Known rows, with every way that one mark hangs from another:
[vizi [zanom gebubi [mavu lizo]]]: [-0.580  0.234  0.976  3.525  3.153  0.869  3.528 -2.775 -0.190 -0.933
  4.007  1.096  1.098  0.213  1.861 -0.831  0.109 -0.809  0.123 -1.308
 -2.022 -1.964  3.412 -2.386 -2.333 -0.621  0.604  2.646  1.966]
[resas [mavu lizo]]: [-1.009 -0.514 -0.111  1.185  1.364 -3.086  2.122  0.912  0.145 -1.235
  1.533 -0.962  1.235  0.409  0.771 -1.646  0.238  0.054 -1.213  1.860
 -0.419 -1.248  1.748 -0.643  0.837 -1.084  0.861  1.783  1.601]
[rareb daleso]: [ 1.978  0.447 -0.988 -0.211  0.890 -0.196 -2.598 -1.369  0.407  0.334
  0.147 -0.148 -0.135 -0.637 -0.477  0.774  0.768  0.496  1.335  0.319
 -2.472 -0.540 -1.722  1.445  0.225 -0.387 -0.133  0.443  0.742]
[bubunuk mavu]: [-0.021 -0.147  0.050 -0.656  1.187 -2.397 -0.391 -1.194 -0.025 -0.268
  0.980  0.915  0.024  0.528  1.143 -0.744  0.020  0.356  1.564 -0.318
 -0.997 -1.421  1.431 -1.986 -0.805  0.291 -0.200 -1.438 -0.226]
[mavu lizo [vizi [zanom gebubi]]]: [-0.746 -0.840  0.243  1.633  3.314  0.821  2.742 -2.003  0.160 -0.819
  3.353  1.563  0.812 -0.870  1.155 -1.479  0.560 -0.719 -2.043 -1.663
 -0.896  0.422  3.099  0.501 -1.724 -1.344  1.266  3.900  2.548]
[gebubi [zanom vizi]]: [-1.482  0.108  0.395 -2.968  3.781  1.984  1.045  1.765 -0.547 -0.098
 -0.778 -0.023  0.222 -0.844 -0.513  0.483  0.685  0.333  2.914 -0.813
 -1.701 -2.306  2.198 -2.695  1.002  0.915  0.988 -1.363  0.611]
[bubunuk [mavu lizo vizi] zogo]: [-1.338 -1.233 -0.496 -0.259  5.217 -2.621  1.673 -2.678  0.550 -0.479
  1.893  1.270  0.764  1.967  1.500 -1.904 -0.232 -0.352 -2.289 -1.181
 -0.558  0.331  1.604 -0.108  0.478 -0.050 -0.881  1.397  0.985]
[lizo daleso]: [ 0.205  0.458 -0.757 -0.791 -1.496 -1.141 -1.772 -1.555 -0.141  0.226
  0.963  1.013 -0.891  0.645 -0.566  1.491  0.992 -0.678  0.958  0.161
  1.039  0.730 -0.711 -1.174 -1.385 -0.011  0.159  1.305  0.358]
[bubunuk [mavu [lizo daleso] [vizi zanom]] zogo]: [-0.758 -0.671 -1.051 -0.977  4.790 -2.572  0.715 -4.835  0.682 -0.642
  2.886  2.362  0.990  1.374  1.178 -1.335  0.443 -1.206 -1.465 -1.774
 -0.251 -0.025  2.454 -1.671 -1.012 -0.261 -0.819  2.915  1.844]
[dumun [mavu [lizo daleso] [vizi zanom]] somola]: [ 3.314 -0.801 -1.145  0.622 -0.359 -4.074  1.424 -2.744  0.180 -1.131
  6.997 -0.565  0.303  1.175  1.995 -0.872  1.202 -2.636 -0.525 -0.883
 -2.917 -0.552  2.065 -1.963 -0.911 -2.278  0.397  6.345  0.849]
[zanom gebubi mavu]: [-0.654 -0.336  1.736  4.000  1.214  0.487  2.904 -0.895 -0.817 -0.420
  3.977  0.851 -0.143  1.491  2.433  0.358 -1.044 -0.153 -0.041 -0.685
 -2.492 -1.227  1.509 -1.303 -0.410 -0.397  0.704  0.659  0.739]
[mavu [lizo daleso] [vizi zanom]]: [-0.107 -0.366 -1.121 -0.384  1.435 -0.986  0.061 -2.645  0.367 -0.238
  2.797  1.303 -0.345 -0.808  0.213 -0.552  1.179 -1.358  0.296 -1.302
  0.649  1.372  2.583 -1.147 -3.161 -1.032  0.891  4.098  2.094]
[somola [mavu vizi]]: [ 0.756 -1.836  0.651  0.216 -2.262 -1.161 -0.198  1.581 -0.182 -0.068
  1.139  0.201 -0.881 -1.641  1.497 -0.978 -0.758 -0.067 -0.301 -0.316
 -1.244  0.408  1.319 -0.880 -2.121 -0.910  0.813 -1.078  2.093]
[gebubi zanom]: [-1.672  0.041 -0.501 -1.912  2.494  1.677  0.260  1.405  0.163 -0.435
 -1.105  0.610  0.121  0.262 -1.385  0.077  0.440  0.016  0.954 -0.029
 -1.020 -2.293  0.978 -1.871 -0.926  0.739  0.959 -0.859  0.436]
[dumun [mavu lizo]]: [ 0.312 -0.168 -0.212  1.116  2.259 -2.413  2.419 -0.809  0.309 -0.282
  3.698 -0.357  0.653  1.933  0.907 -0.947  1.393 -0.673 -0.271  0.667
 -0.517  0.023  1.015 -0.881  0.274 -0.766 -0.299  1.598  1.031]
[mavu [lizo daleso] vizi]: [-0.757 -0.712 -0.911 -0.206  0.859 -1.889 -0.293 -1.185  0.074  0.171
  2.138  0.766 -1.219  0.475  0.112 -0.144  1.171 -0.896  0.184 -0.428
  1.085  2.297  0.945 -0.194 -2.247 -0.720  0.977  3.109  1.476]
[dumun [somola [mavu [lizo daleso] [vizi [zanom gebubi]]]]]: [ 1.982 -1.138  0.078  2.071 -2.182 -2.545  0.956 -1.137 -0.477 -1.311
  4.140  0.272 -0.225 -0.437  1.953 -0.940  0.919 -1.611 -1.770 -0.653
 -2.816 -1.444  1.271 -1.927 -3.012 -1.731  1.285  4.402  2.085]
[dumun mavu]: [ 1.249 -0.320  0.057  0.324  0.520 -1.588  1.391 -0.569  0.203 -0.192
  3.599 -0.243  0.640  1.244  1.078 -0.158  0.334 -0.617 -0.135  0.285
 -1.296 -0.307  0.760 -0.698  1.169 -0.767 -0.426  0.606  0.427]
[daleso lizo]: [-0.616 -0.379 -0.004 -0.361 -0.304  0.474  1.013 -0.489  0.019 -0.411
  0.127  0.059 -0.824 -0.427 -0.215 -0.382  1.379  0.368  2.662  1.258
  0.902  0.646 -1.199  1.335 -1.167 -0.219  1.323  0.691 -0.586]
[dumun [mavu lizo [vizi zanom]] somola]: [ 3.212 -1.123 -0.697  1.051  0.561 -3.320  2.580 -1.716  0.309 -1.293
  6.415 -1.254  0.887  0.744  2.289 -1.829  0.451 -2.164 -1.146 -1.009
 -3.622 -1.123  2.569 -1.174 -0.072 -2.275  0.271  5.513  0.627]

Rows:
[-1.219 -0.907  1.005  4.023  1.932 -1.047  2.684 -1.722 -0.736 -0.281
  5.708  1.446 -1.099  1.869  2.583  0.281 -0.110 -0.836  0.189 -1.007
 -1.652  0.522  2.248 -1.485 -2.186 -1.005  1.471  3.207  1.831]	[zanom gebubi [mavu [lizo daleso] vizi]]
[-1.375 -0.158  2.558  3.551  4.628  0.023  5.003 -0.541 -1.547 -0.106
  4.299 -0.238  0.018  0.889  3.368 -0.041  0.383  0.205  2.416 -1.247
 -2.669 -0.739  3.292 -2.691  0.958 -0.126  0.782  1.126  1.551]	[zanom gebubi [mavu lizo] vizi]
[-1.607 -0.189  1.429  4.863  3.082 -0.319  3.978 -1.028 -0.693 -0.519
  3.960  0.598 -0.090  2.253  2.275 -0.426  0.069 -0.203  0.005 -0.258
 -1.779 -0.929  1.740 -1.611 -1.380 -0.300  0.804  1.668  1.304]	[zanom gebubi [mavu lizo]]
[ 0.073  0.375  0.069  1.716  2.288 -0.271  1.997 -1.969  0.221 -0.487
  2.271 -0.278  0.557 -0.298  1.197 -1.240 -0.117 -0.794  1.920 -1.024
 -1.170 -1.302  3.490 -3.292 -2.718 -0.337 -0.017  1.590  1.068]	[vizi [zanom [mavu lizo]]]
[-0.863 -0.943 -0.580 -0.581  5.699 -1.907  1.928 -3.872  0.795 -0.813
  2.328  1.722  1.489  0.973  1.556 -2.210 -0.233 -0.704 -2.275 -1.883
 -0.891 -0.338  2.884 -0.885 -0.194 -0.255 -0.934  2.114  1.633]	[bubunuk [mavu lizo [vizi zanom]] zogo]
[ 2.864 -1.066 -1.068  0.775 -0.774 -4.807  1.223 -1.550 -0.052 -0.814
  6.514 -0.991 -0.460  2.174  1.982 -0.601  1.086 -2.224 -0.690 -0.135
 -2.480  0.122  0.879 -1.245 -0.070 -2.009  0.436  5.567  0.262]	[dumun [mavu [lizo daleso] vizi] somola]
[ 2.755 -1.378 -0.609  1.366  0.198 -4.022  2.317 -0.571  0.024 -0.981
  5.946 -1.673  0.181  1.775  2.366 -1.580  0.428 -1.739 -1.199 -0.284
 -3.183 -0.126  1.246 -0.490  0.636 -2.021  0.337  4.650  0.057]	[dumun [mavu lizo vizi] somola]
[ 2.385 -0.326 -0.538  1.744  0.336 -4.128  2.436 -0.811  0.054 -1.060
  4.823 -1.868  0.510  2.476  1.712 -1.307  1.332 -1.579 -0.889  0.546
 -2.632 -1.234  0.421 -1.273  0.687 -1.369 -0.186  4.145 -0.269]	[dumun [mavu lizo] somola]
[-1.299  0.157  2.168  3.025  3.636 -0.653  3.755 -1.563 -1.666  0.087
  4.910  0.470 -0.502  1.208  2.991  0.886  0.989 -0.256  3.067 -1.093
 -1.988 -0.384  2.778 -3.374  0.135 -0.142  0.943  2.023  1.767]	[zanom gebubi [mavu [lizo daleso]] vizi]
[-1.282 -1.205  1.418  4.401  2.957 -0.292  3.883 -0.831 -0.661 -0.461
  5.151  0.783 -0.488  1.519  2.976 -0.722 -0.775 -0.403 -0.471 -1.115
 -2.303  0.127  2.698 -0.757 -1.380 -1.005  1.308  2.367  1.634]	[zanom gebubi [mavu lizo vizi]]
[-0.593 -1.223 -0.566  0.354  0.199 -3.690  0.814  0.067  0.038 -1.015
  3.212 -0.072  0.210  0.034  1.064 -0.982  0.009 -0.598 -0.917  1.119
 -0.397  0.252  2.163 -0.549 -0.014 -1.821  1.465  3.292  2.128]	[resas [mavu [lizo daleso] vizi]]
[ 0.170  0.579 -0.269  1.398  1.560 -0.892  0.991 -2.754  0.118 -0.329
  2.740  0.193  0.077  0.074  0.913 -0.471  0.388 -1.202  2.421 -0.946
 -0.572 -1.092  3.019 -3.780 -3.343 -0.279  0.069  2.280  1.234]	[vizi [zanom [mavu [lizo daleso]]]]
[-0.362 -0.766 -0.195  1.628  1.001 -2.389  0.747 -0.922 -0.278  0.301
  3.670 -0.224 -1.737  1.259  1.813 -0.321 -0.421 -0.964  2.661 -0.674
 -0.576  1.313  2.334 -2.557 -2.735 -0.570  0.644  1.918  0.850]	[zanom [mavu [lizo daleso] vizi]]
[-2.067  0.247  0.221 -1.291  4.688 -0.041  1.808  0.819 -0.774  0.102
  1.261 -0.377 -0.855  0.707  0.359  0.416  0.956 -0.222  5.391 -0.693
 -1.695 -2.026  3.328 -5.403 -1.242  1.030  1.108 -0.259  1.025]	[gebubi [zanom [mavu [lizo daleso]] vizi]]
[ 0.242  0.125  1.218  2.840  1.544  1.573  2.698 -2.390 -0.333 -0.862
  3.893  1.213  1.101 -0.342  2.037 -0.152 -0.797 -0.694  0.178 -1.639
 -2.633 -2.280  3.112 -2.157 -1.530 -0.642  0.505  1.803  1.423]	[vizi [zanom gebubi mavu]]
[ 1.846 -0.472 -0.400  1.505 -2.770 -3.984 -0.205  0.090 -0.385 -0.850
  1.773 -1.132 -0.886  0.585  0.965 -0.702  1.386 -1.205 -0.314  0.784
 -1.499 -1.356 -0.407 -2.534 -2.689 -0.777  0.523  2.678  0.825]	[dumun [somola [mavu [lizo daleso]]]]
[-0.575 -1.049 -0.101  1.186  1.215 -2.227  2.081 -1.519  0.005 -1.661
  4.706  1.216  1.264 -0.587  1.555 -1.002  0.194 -0.906 -2.159  0.265
 -1.246 -0.850  3.378 -0.827 -0.577 -2.309  1.846  4.686  3.189]	[resas [mavu [lizo daleso] [vizi [zanom gebubi]]]]
[-0.333 -1.376  1.673  3.546  1.052  0.657  2.941 -0.520 -0.821 -0.352
  5.027  1.002 -0.493  0.771  3.110  0.082 -1.805 -0.319 -0.397 -1.532
 -3.086 -0.224  2.432 -0.451 -0.413 -1.084  1.211  1.410  1.028]	[zanom gebubi [mavu vizi]]
[-1.980 -0.583 -0.622 -0.618  3.262 -0.337  0.922  0.602 -0.073 -0.220
  1.814  0.437 -1.216  1.261  0.042 -0.121  0.038 -0.712  3.087 -0.602
 -1.467 -1.308  2.846 -3.829 -3.082  0.224  1.478  0.789  1.076]	[gebubi [zanom [mavu [lizo daleso] vizi]]]
[-1.295 -0.934 -0.056 -0.889  2.605  0.915  1.065  1.584 -0.085 -0.264
  1.357  0.064 -0.742  0.364  0.449 -0.227 -1.362 -0.310  2.708 -1.017
 -2.651 -1.869  2.909 -3.063 -1.670  0.182  1.341 -0.788  0.403]	[gebubi [zanom [mavu vizi]]]
[-2.143 -0.005  0.654 -0.916  5.430  0.476  2.732  1.588 -0.688 -0.045
  0.756 -0.933 -0.428  0.387  0.642 -0.378  0.472  0.133  4.816 -0.757
 -2.258 -2.383  3.724 -4.844 -0.640  1.005  1.007 -1.008  0.887]	[gebubi [zanom [mavu lizo] vizi]]
[ 2.398 -1.067 -0.506  0.863 -2.627 -3.292 -0.050 -0.671 -0.211 -1.022
  3.049 -0.606 -0.628 -0.694  1.525 -1.158  0.754 -1.688 -0.497 -0.428
 -2.225 -1.079  1.305 -2.594 -3.214 -1.537  0.900  3.783  1.638]	[dumun [somola [mavu [lizo daleso] [vizi zanom]]]]
[ 3.170 -1.413  0.064  0.689 -3.404 -2.009  0.011  0.330 -0.253 -1.078
  2.543 -0.980 -0.113 -1.599  1.919 -1.268 -0.735 -1.254 -1.008 -0.905
 -3.393 -1.724  1.496 -1.749 -1.796 -1.602  0.659  2.212  0.867]	[dumun [somola [mavu [vizi zanom]]]]
